Known rows, with every step that occurs:
sarezet -> pozi: [-1.037  0.916 -0.921 -1.228  0.235  1.001 -0.853 -0.531 -0.582 -1.577
 -0.864 -2.234 -1.809  0.334 -0.087  1.931  0.245 -2.019  0.068 -3.991
  3.763  0.820 -1.353  0.914  0.037]
sarezet -> pozi -> geser: [-0.963  1.430  0.123  0.027  0.870  2.552 -3.435 -0.293 -0.194 -2.744
 -2.017 -1.258 -2.969 -1.051 -1.679  1.116  0.441 -0.916  0.983 -3.279
  2.707  0.736 -1.935  0.754 -0.981]
pavif -> kote -> lizefo -> pemeg: [-1.527 -2.970  0.738  0.992 -1.192  2.371  0.872 -0.417 -1.904  3.968
  3.134 -1.484  1.620  2.570  0.086  2.325 -1.976  1.662 -0.739  2.519
 -0.792  1.167 -1.004  2.513  1.668]
pavif -> pozi -> lizefo -> kote: [-1.111  0.554 -0.615  1.857  0.331  1.555 -2.757 -1.728  1.631 -4.242
 -3.978  4.865 -4.683  1.798  0.085 -2.220  1.044  1.768  0.202 -2.601
 -2.437 -0.118  3.253  1.724  1.408]
lizefo -> kote -> pavif -> pozi: [-1.601 -1.712 -0.402 -1.542  0.743  3.998 -2.377 -3.148  2.989 -0.653
  0.409  0.771 -3.028  0.996  1.483 -0.847 -0.364  0.140  1.661 -4.272
 -1.815  0.835  1.377  0.709 -0.512]
pavif -> pozi: [-0.458  2.346 -1.834 -0.007 -0.521  2.651 -0.577  1.750  0.733 -1.485
 -1.698 -0.975 -1.666  2.204  1.618  0.748  0.951 -1.179  0.630 -1.726
  1.376 -0.552  1.518  1.779 -1.038]
lizefo -> pemeg: [-1.460  0.893 -0.027 -1.301 -0.893  0.307  0.016  2.906 -0.231  1.827
 -0.602 -0.944  0.348  0.917  1.871  2.909  0.396  0.325 -1.643  1.366
  0.645 -0.535 -1.559 -0.699  0.341]
sarezet -> pozi -> pavif -> kote -> lizefo -> pemeg: [-0.018 -3.116 -0.079  4.505 -0.505  0.951  0.263 -3.730 -5.787  3.727
  0.123 -0.606  0.763  0.164 -0.133  2.382 -1.430 -0.243 -0.389 -0.254
  0.873  2.939 -2.932 -0.255  0.906]
kura -> rizap -> lizefo -> kote -> pavif -> pozi -> geser: [-0.140 -0.950  0.837 -3.293 -0.089  4.068 -2.207 -0.957  3.652 -3.354
  1.306  2.011 -1.582 -1.980  1.781 -4.964  2.070  1.656  2.154 -2.429
 -2.975 -0.519  1.550 -0.311 -3.836]
kote -> pavif: [-1.753 -0.435 -0.699 -4.509  1.025 -0.292 -0.437  0.664  3.211  1.814
  4.231 -1.954  0.261  0.542  1.176  1.206 -1.497 -0.657  0.174 -1.789
  0.353  0.073 -0.895  1.219 -0.192]
rizap -> lizefo -> pozi -> pavif: [ 0.969  0.937 -1.149 -3.367 -0.245 -1.274  0.693  1.424 -4.457  0.096
 -4.019 -1.613  1.867 -1.266  2.423 -0.733  0.870  0.506 -2.060  0.197
  0.782 -2.844  0.787 -2.428 -0.657]
rizap -> lizefo -> kote: [-2.071 -1.461  1.087 -5.255  0.232  2.053  0.211  0.618 -0.703 -4.266
 -0.150  1.841 -1.026  0.590 -0.362 -1.350  1.613  1.384 -1.050 -2.873
 -1.521 -3.778  1.528  1.085  1.371]
rizap -> kura -> pozi -> geser: [ 0.131  2.103  1.241  0.774  0.264  1.242  1.155  1.774  4.271 -1.540
 -3.374 -0.607 -1.643 -1.942 -1.336 -0.572  2.141 -1.468  1.174  0.997
  0.836 -0.899 -0.511 -1.114  0.883]
lizefo -> rizap -> kura -> pozi: [ 0.884  1.989  1.438  2.608 -0.841 -2.570  2.433  0.912  1.467  1.122
 -1.412 -1.303  0.854 -1.775 -1.011  1.505  1.162 -1.839 -0.405  1.714
  1.822  0.023 -0.673 -2.512  0.598]
geser -> pemeg: [ 0.006  0.679 -1.926 -1.942  0.546 -0.263  1.523  4.718 -1.486 -1.753
  1.123  1.425  1.092  2.623  0.758  2.300  0.148 -0.957 -1.084  1.562
  0.568  0.227  0.046  0.586 -0.228]
lizefo -> kote -> pavif -> pozi -> geser -> pemeg: [-0.205 -1.743 -0.330  0.780  1.725  5.754 -3.364 -0.653  0.514 -3.155
  0.680  4.052 -2.891  0.702  0.270 -0.695 -0.181  1.457  2.439 -1.376
 -3.827  2.974  1.216 -1.283 -2.650]
kote -> pavif -> pozi -> geser -> pemeg: [ 0.174  0.482 -1.591  0.906  1.019  3.972 -2.237  2.468  1.191 -0.861
  1.808  0.692 -0.779  0.966  0.853  0.527 -0.402 -0.005  2.147  0.310
 -1.973  3.192  0.950 -0.505 -4.090]
kura -> rizap: [ 0.314  1.993 -1.547 -4.152 -0.642 -2.780  1.648  2.959  2.462 -0.959
  0.996 -0.444  0.849  0.452  2.385 -0.544  1.124 -1.764 -0.862  0.840
  2.779 -1.773 -1.114  1.289 -0.600]
lizefo -> pozi: [ 0.016  1.292 -1.046 -3.115 -0.406  0.134 -1.587  0.653 -0.436  0.919
 -3.563 -3.277  0.091  0.689  2.128  1.235 -0.821  0.147 -0.982  0.422
  2.365 -1.192  0.055  0.066  0.070]
rizap -> lizefo: [-1.483  0.684 -0.102 -5.270 -0.413  0.496  1.607  3.684 -0.351 -2.009
  1.041 -1.031  1.113  0.786  0.529  0.074  1.278  0.151 -1.322 -1.500
  0.352 -3.003  1.150  1.320  0.017]
lizefo -> rizap -> kura -> pozi -> geser -> pemeg: [ 2.376  1.821  1.573  4.589  0.041 -1.004  1.214  3.551 -0.790 -0.875
 -1.431  1.886  1.115 -1.869 -2.328  1.494  1.448 -0.475  0.228  4.905
  0.001  1.891 -0.983 -4.167 -1.655]
kote -> lizefo -> rizap: [ 0.961 -0.147  1.149 -0.236 -0.339 -4.073  0.729  0.347 -0.849  1.647
  3.503 -1.153  1.707  1.620 -1.005  3.179 -2.368  1.868 -0.832  0.463
  0.596  0.363 -2.421  1.269 -0.696]
rizap -> kura -> pozi -> geser -> pemeg: [ 1.252  1.250  0.334  2.304  0.473  0.708  1.984  4.093  1.615 -2.682
 -2.185  1.411 -0.320 -0.857 -1.224  0.650  2.179 -1.462  0.917  3.429
 -0.223  1.169 -0.040 -2.507 -0.076]
pavif -> kote -> lizefo: [-1.324 -2.308 -0.170 -0.864  0.094  1.688  0.931 -1.187 -0.488  1.280
  3.759 -1.332  0.771  3.207 -1.284  1.209 -2.473  0.399  0.198  0.045
  0.275 -0.154 -0.051  5.005  1.846]
kura -> pozi: [ 0.275  0.920 -0.357 -0.635  0.391 -1.085  2.316 -0.203  3.212 -2.601
 -2.455 -2.616 -0.801  0.303  0.912  0.833  0.637 -1.833 -0.976  0.090
  3.200 -0.042 -0.079  1.077 -0.457]
kura -> rizap -> lizefo -> kote -> pavif: [-1.138 -2.688  0.692 -7.557  0.105 -0.708  0.907 -0.580  3.525 -1.593
  4.539  1.396  0.970 -1.335  2.327 -3.449  1.186  0.721 -0.223 -2.327
 -2.048 -1.427  0.034 -0.122 -0.694]
kura -> pozi -> lizefo -> kote: [-0.534 -0.868  0.750  1.682  1.188 -2.273  0.144 -3.296  4.102 -5.561
 -4.139  3.547 -3.600  0.095 -0.573 -2.332  0.673  1.150 -1.352 -0.757
 -0.537  0.448  1.364  1.074  1.957]
lizefo -> pozi -> pavif: [ 1.469  1.444 -1.916 -1.761  0.286 -1.920 -0.672  0.273 -3.083  1.231
 -4.926 -1.315  0.618 -0.821  2.620  0.460 -0.382 -0.422 -1.590  0.648
  2.062 -1.876 -0.765 -1.972 -0.334]

Rows:
[ 0.908 -1.814  2.213  4.927 -1.251 -0.566  2.913 -2.382 -0.381  3.275
  2.452 -2.089  2.156  0.135 -2.770  1.148 -1.294 -0.344  0.514  2.861
  0.034  1.561 -0.396  0.387  1.976] | pavif -> kote -> lizefo -> rizap -> kura -> pozi
[-0.696  1.248 -0.737 -0.618  0.831  4.079 -3.790  0.109  3.399  0.030
  0.849 -1.346 -2.315 -0.017  0.616 -0.192 -0.509  0.108  2.445 -1.957
 -1.031  1.308  0.395  0.636 -3.158] | kote -> pavif -> pozi -> geser
[-1.972 -2.200  0.516 -3.116  0.140  4.857 -1.270 -1.702  1.715 -1.987
  1.937  0.268 -1.597  0.504  1.402 -2.159  0.902  1.165  1.178 -4.701
 -3.186 -0.364  3.021  0.163 -0.993] | rizap -> lizefo -> kote -> pavif -> pozi
[-0.543  2.395  0.979 -0.178 -0.961 -1.923  0.339  3.114 -0.785  3.229
  1.240 -0.218  1.438 -0.510 -1.387  2.034  0.510 -0.862 -0.123  1.165
 -0.038 -1.916 -1.186 -1.974  1.488] | lizefo -> rizap -> kura
[ 0.247  1.326 -0.957 -1.103  1.169  1.015 -1.023  5.060 -1.258 -2.914
  0.089  2.211  0.029  1.068 -0.944  1.533  0.281  0.290 -0.015  2.050
 -0.302 -0.137 -0.520  0.442 -1.500] | pozi -> geser -> pemeg
[ 2.712  1.684 -1.720 -4.141 -1.161 -3.751  1.849  1.941 -2.508  0.041
 -3.419 -1.279  3.292 -2.254  4.299 -2.894  2.057 -0.378 -2.170  1.561
  1.815 -3.033  0.026 -2.662 -2.020] | kura -> rizap -> lizefo -> pozi -> pavif
[-0.333  0.856 -0.154 -4.849 -0.920  1.141 -0.261  1.765 -1.882 -0.339
 -2.016 -2.913  1.306  0.050  1.945 -0.148  0.526  1.270 -1.572 -0.265
  0.931 -2.444  1.888 -0.322 -0.299] | rizap -> lizefo -> pozi
[-0.105  1.470 -0.646  3.359  0.020 -2.338 -3.310 -0.870  2.098  2.455
  2.344  1.203 -0.644  0.208  0.267 -0.366 -1.585  1.423  0.341 -0.083
 -1.721  3.217  1.289 -0.256 -2.205] | kote -> pavif -> pozi -> lizefo -> rizap
[ 0.201  1.983 -0.166 -2.396  0.314  1.577 -4.108  0.763 -0.650 -0.301
 -4.336 -2.808 -1.391 -0.564  0.465  0.223 -0.664  1.360 -0.021  1.132
  1.084 -1.242 -0.527 -0.225 -1.024] | lizefo -> pozi -> geser
[-0.420 -1.597 -0.264 -4.158 -0.649  2.232  0.175 -1.199  3.249 -1.982
  2.377  0.724 -0.379 -0.468  3.160 -4.181  1.924  0.348  1.163 -3.236
 -2.058 -0.124  2.278 -0.298 -2.016] | kura -> rizap -> lizefo -> kote -> pavif -> pozi
[ 2.543 -0.449 -0.999 -1.260  0.159 -3.615  0.687 -1.167 -2.791  1.795
 -2.336 -1.604  1.471  0.653  2.159  1.273 -1.923  1.307 -1.008  0.292
  0.751 -0.295 -1.903 -0.764  0.043] | kote -> lizefo -> pozi -> pavif
[-0.061  1.524  0.248  0.363 -0.404 -0.498  3.558  1.550  3.536 -0.312
 -1.856 -1.563 -0.468 -0.511  0.214  0.406  1.952 -2.707  0.150  0.344
  1.678 -0.661  0.148 -0.614  2.113] | rizap -> kura -> pozi
[ 0.585  0.382  1.706  0.667 -1.205 -3.306  1.681  1.972 -0.697  4.081
  3.712 -0.227  2.048  0.546 -1.769  2.737 -0.961  0.845  0.414  0.681
 -0.938 -0.516 -2.219 -0.951  1.720] | kote -> lizefo -> rizap -> kura
[-0.617 -2.389  0.689 -0.913  1.089  6.172 -2.388  0.745 -0.479 -4.409
  1.149  3.770 -1.394  0.192 -0.109 -2.214  1.176  2.495  1.813 -1.928
 -5.182  1.906  3.118 -1.412 -3.164] | rizap -> lizefo -> kote -> pavif -> pozi -> geser -> pemeg
[ 0.255  4.009 -0.058  5.362 -1.565 -1.793 -1.635  2.639  0.236  1.783
 -1.109  3.202 -1.252  0.134 -1.290 -0.570  1.381  0.331  0.690  1.088
 -1.733  0.721  1.870 -1.606  0.895] | pavif -> pozi -> lizefo -> rizap -> kura
[-1.011  1.090 -1.883  0.839  0.467 -0.161 -2.463 -0.294  4.820  0.646
  1.835  0.474 -2.248  1.213  1.344 -1.068 -0.786  0.491  0.917 -1.529
 -1.487  2.189  2.410  1.564 -0.670] | kote -> pavif -> pozi -> lizefo
[-0.993  0.629 -1.712 -1.299  0.242  2.284 -1.271 -0.086  3.124  1.222
  2.379 -2.489 -1.140  1.237  2.344  0.600 -0.800 -1.050  1.561 -2.727
 -0.090  1.672  1.034  0.907 -1.769] | kote -> pavif -> pozi
[ 1.200 -1.362  3.158  5.890 -0.544  0.724  0.655 -2.099  0.006  2.168
  1.350 -0.950  1.010 -1.238 -4.380  0.182 -1.329  0.855  1.450  3.704
 -0.791  1.627 -0.959  0.289  0.758] | pavif -> kote -> lizefo -> rizap -> kura -> pozi -> geser
[-0.803 -0.680 -1.909  2.054  1.131  1.945 -0.791 -2.945 -5.404  0.137
 -1.698 -0.415 -0.464 -0.429 -1.160  0.386 -0.383 -3.416 -0.087 -2.051
  3.253  0.672 -0.822  0.889  1.239] | sarezet -> pozi -> pavif -> kote
[ 2.054 -0.040  2.299  3.252 -1.173 -4.058  4.011 -0.355  1.689  2.248
  1.468 -1.348  1.727 -0.351 -1.381  2.219 -0.382  0.060  0.134  1.757
  0.483  1.262 -1.863 -1.366  0.821] | kote -> lizefo -> rizap -> kura -> pozi
[-0.307  2.167  0.151  2.605 -0.314 -2.861  2.121  1.409  4.620 -0.736
 -2.098  1.319 -1.494 -0.532 -0.722 -1.307  2.024 -1.175 -0.363  1.170
  0.042  0.130  1.399 -0.398  3.131] | rizap -> kura -> pozi -> lizefo
[-0.108 -1.998  0.980  1.559 -0.316 -0.468 -0.066 -1.681 -2.936  2.802
  4.817 -1.490  2.444  2.116 -2.441  2.073 -3.377  1.385 -0.447  1.638
  0.527  0.634 -0.966  3.283  0.462] | pavif -> kote -> lizefo -> rizap
[ 0.993  0.233  0.536  5.749 -0.082 -1.425  2.485 -1.452 -2.914  2.862
 -1.951  0.229  2.456 -2.517 -1.829  0.046  0.533 -2.928 -0.418  3.309
  1.336 -0.212 -0.213 -2.546  1.420] | lizefo -> rizap -> kura -> pozi -> pavif -> kote
[ 1.226  1.568 -0.618  1.737  0.356 -2.784  4.324  1.284  1.257 -0.217
 -3.304  0.170  0.345 -2.058  0.734 -0.198  2.336 -3.405 -0.356  0.837
  1.311 -1.506 -0.626 -2.941  1.895] | rizap -> kura -> pozi -> pavif
[ 2.471 -2.343  0.595  5.583  0.388 -3.552  2.964 -4.676 -3.033  1.385
  0.209 -0.876  2.728 -0.452 -1.480  0.996 -2.357 -0.059 -1.272  2.770
  1.617  1.590 -1.419  0.650 -0.709] | kura -> pozi -> pavif -> kote -> lizefo -> rizap
[-2.415 -2.860  0.514 -4.806  1.524  1.102 -1.512 -2.280  3.249 -0.183
  2.606  1.085 -1.776  0.193  0.549  0.252 -1.327  0.608  0.399 -3.366
 -1.549 -0.553 -0.558  0.266  1.015] | lizefo -> kote -> pavif
[ 0.820 -1.372  0.840  3.676 -0.549 -2.360  1.700 -0.403 -4.951  5.804
  3.020  1.206  3.482 -0.252 -2.568  1.262 -1.602 -0.290  0.137  2.564
 -1.474 -0.598 -1.608 -0.719  2.625] | pozi -> pavif -> kote -> lizefo -> rizap -> kura
[-1.774 -1.537  1.376 -2.410  0.726  6.005 -3.532 -1.502  2.211 -3.264
  0.498  1.365 -3.127 -0.874 -0.170 -3.104  0.806  2.529  2.167 -4.322
 -4.017 -0.581  2.410 -0.166 -2.387] | rizap -> lizefo -> kote -> pavif -> pozi -> geser
[ 0.324 -1.767  0.772  0.223 -0.073  3.820 -3.586 -2.908 -2.069  1.742
 -0.792 -2.376 -0.051  1.248 -1.446  0.033 -3.173  2.656  0.790  1.981
 -0.228  0.431 -0.170  3.096  0.386] | pavif -> kote -> lizefo -> pozi -> geser
[-1.349 -2.015  1.625  0.896  1.087 -1.677  0.663 -3.582  6.667 -0.101
  0.000  3.253 -3.008 -1.684 -0.674 -2.987  0.618  0.364  0.920 -1.267
 -3.368  1.530  1.164 -1.624  3.402] | rizap -> kura -> pozi -> lizefo -> kote -> pavif
[ 1.438 -0.058 -1.751 -2.613 -1.062 -0.407  1.229 -0.314 -4.747  1.238
 -2.144 -1.218  3.637 -1.469  2.886 -3.461  0.883 -0.880 -1.737  3.189
  1.383 -2.672  1.541 -0.612 -0.799] | kura -> rizap -> lizefo -> pozi -> pavif -> kote
[-0.342  2.444  0.897  4.660 -0.853 -3.139 -1.710  0.392 -1.348  1.915
 -0.200  1.933 -1.363 -1.443 -2.884  0.663  0.761 -0.541  0.166 -1.080
  0.375  1.802 -0.870 -2.456  1.936] | sarezet -> pozi -> lizefo -> rizap -> kura
[ 1.534 -2.927 -0.576  3.202  0.881 -1.419  3.839 -3.905 -0.731 -0.192
 -0.336 -1.061  1.561  0.663 -0.474 -0.175 -1.718 -1.179 -0.721  1.441
  1.593  0.912 -0.437  2.501  0.623] | kura -> pozi -> pavif -> kote -> lizefo
[-2.011 -0.394  0.100 -1.287  1.146 -1.126 -2.093 -1.094  1.888 -3.633
 -1.549  4.923 -3.527  1.106 -0.973 -1.495  0.260  2.027 -1.009 -1.718
 -1.973 -1.491  1.132  1.942  3.132] | pozi -> lizefo -> kote
[ 1.516  2.079  0.155 -5.248 -1.203  0.003 -1.553  2.676  0.031 -1.317
 -2.882 -1.520  1.270 -2.185  2.262 -3.092  1.676  1.541 -0.772  2.010
  1.089 -2.394  0.241 -1.087 -2.954] | kura -> rizap -> lizefo -> pozi -> geser
[-0.499  2.701  0.813  2.209 -0.806 -4.478 -0.736  3.072  0.315  2.661
  0.994  3.326  0.294 -0.601 -2.216  0.254  0.632  0.677 -0.750  1.866
 -1.570 -0.688  0.133 -1.719  2.605] | pozi -> lizefo -> rizap -> kura
[ 0.382 -2.789 -1.115  2.679  0.681  0.468  0.486 -4.292 -4.810  0.825
  0.938 -0.707  0.099  0.782 -1.536  0.923 -1.846 -1.537  0.444 -2.298
  1.982  1.790 -1.832  2.344  1.380] | sarezet -> pozi -> pavif -> kote -> lizefo
[ 0.026  1.431 -0.686 -5.793 -1.208 -1.920  3.001  4.406  1.218 -2.072
  1.906 -0.397  2.301 -0.218  2.173 -1.896  2.261 -0.915 -1.417  0.081
  1.425 -2.875  0.541  1.106 -1.126] | kura -> rizap -> lizefo
[ 1.169 -1.805  0.102  3.016  0.396 -2.851  0.703 -2.463 -5.551  3.279
  3.092  0.478  3.200  0.554 -2.128  1.546 -2.974  0.630 -1.016  1.955
 -0.105 -0.076 -1.868  1.343  0.394] | pozi -> pavif -> kote -> lizefo -> rizap
[ 1.390 -2.248  0.143  5.120  0.353 -1.740 -0.573 -4.966 -6.788  2.382
  1.671 -0.633  1.740 -0.145 -2.718  2.015 -2.779 -0.470 -0.108 -0.922
  2.082  2.725 -2.734  0.566 -0.145] | sarezet -> pozi -> pavif -> kote -> lizefo -> rizap
